Each row was made from one path, in order. Every step used is in the known rows, and no mark comes twice. Write each row's path.
In the rows, zero is written as 128.
Known rows:
M-Q: [126 104  99 138 120 137 125 159 101 109  97 131 131 127 148  97 116]
A-T-V-G-M: [134 157 101  97 154 164 131 114 100 144 161 153  65 121 138 144 104]
G-M-Q-V: [ 98 167 111 107 108 169 134 126 151 117  62 133 163 141 132 108 134]
A-Q-V-G-M-T: [131 178 140 136  78 123 154  90 165 201 104 123 198 123  85 155 178]
T-V-Q: [101  86 152 164 137 187 125 150 106 138 183 147 131 124 198  85 132]
A-T-V-Q: [127 100 154 160 168 205 124 120 106 156 207 153 109 109 187  85 133]
G-M-T-V-Q: [116 150 173 125 126 201 126  86 126 216 167 106 164 107 147  95 134]
H-G-V-Q: [129  58 134 101 122 145 119  84 174 104 104  88 153 126 167 101 111]
A-Q: [129  80  96 156 106 166 151 139 134 144 111 158 155 141 151 116 150]
G-M-Q: [121 146  82  95 107 183 134 135 116 131  63 112 133 135 134  89  94]
M-Q-V-G-A: [104 149 149 158 126  65 119 196 121  44 100 108 133 145 107 118 127]
H-G-M-T-V: [122 114 124  75 116 136  98  63 146 179 107 133 114 130 105 168 148]
M-Q-V-G: [109 141 118 160 102  79 128 174 110  89 103 137 140 122 135 127 136]
H-G-V: [129  61 105  73 135 101 110  73 178  75  83 124 128 138 148 149 117]
T-V-G-A: [105 114 144 141 155  86 116 186  96  59 168 140  80 148 133 140 117]
H-G-M-T: [169 111  96  74  93 119 112  60 164 196  62  95 140 119  76 157 123]
Q-V-G-M-T: [150 187 138 116  97  85 134  92 157 185 108 108 174 106  83 167 138]
H-G-M: [149  88  56  68  95 148 123 101 157 141  47 114 109 145 110 141 100]
M-T: [168 111 135 138 120  96 120  98 134 179 134 120 162 105 112 139 138]

Write each row's path:
[176 163 111 102 100  96 137 102 122 197 111  89 147 100  85 148 100]  V-G-M-T
[130 165 148 155 156  83 120 165 120  62 124 114 112 133  95 119 129]  M-Q-V-G-A-T
[154 146 145 149 163  72 126 144 147  81 147 126 115 134  94 146 129]  Q-V-G-A-T
[112 156 102 132  83 152 163 132 161 144  89 144 167 146 120 140 153]  A-Q-V-G-M
[125  96 155 122 142 168 139  97 162 113 142 100 178 115 189  77 102]  G-V-Q
[112 174 105 102 149 174 122 134  75 126 142 140  63 121 137 117 106]  A-T-V-G-M-Q
[119 152 145  98 137 157 118  76 132 188 145 146 141 120 126 144 142]  G-M-T-V
[128 129 147 152 132  54 127 173 148  61 124 119 136 147 107 147 127]  Q-V-G-A
[122 108 182 159 187 189 116 138 116 113 203 124 102 132 158  78 124]  G-A-T-V-Q
[108 127 189 168 133  93 124 143 108 132 178 134 135 140 103 146 176]  M-T-V-G-A-Q
[130 163 100 109 100 113 146 133 152 129  94 129 143 132 119 149 116]  Q-V-G-M
[133 126 155 149 134  70 111 127  90 158 187 145 116 100 126 165 148]  M-T-V-G
[122 111 155 131 200 149 107 131 120  82 182 162  79 144 138 126 134]  G-A-T-V
[ 85 162 104 106 120 155 127 165  74 109 117 136  86 135 148 116 106]  T-V-G-M-Q
[137 117 118 141 166 118 121 134  85 119 194 172  63 113 149 150 123]  A-T-V-G
[114 114 121 175  91 108 153 155 146 122 121 161 164 135 136 147 171]  A-Q-V-G
[133 102 120 164 113 107 150 183 119  94 118 114 128 155 109 119 126]  V-G-A-Q
[178 124 119 136 163  85 129 154 110  94 146 105  84 127  97 129  89]  V-G-A-T
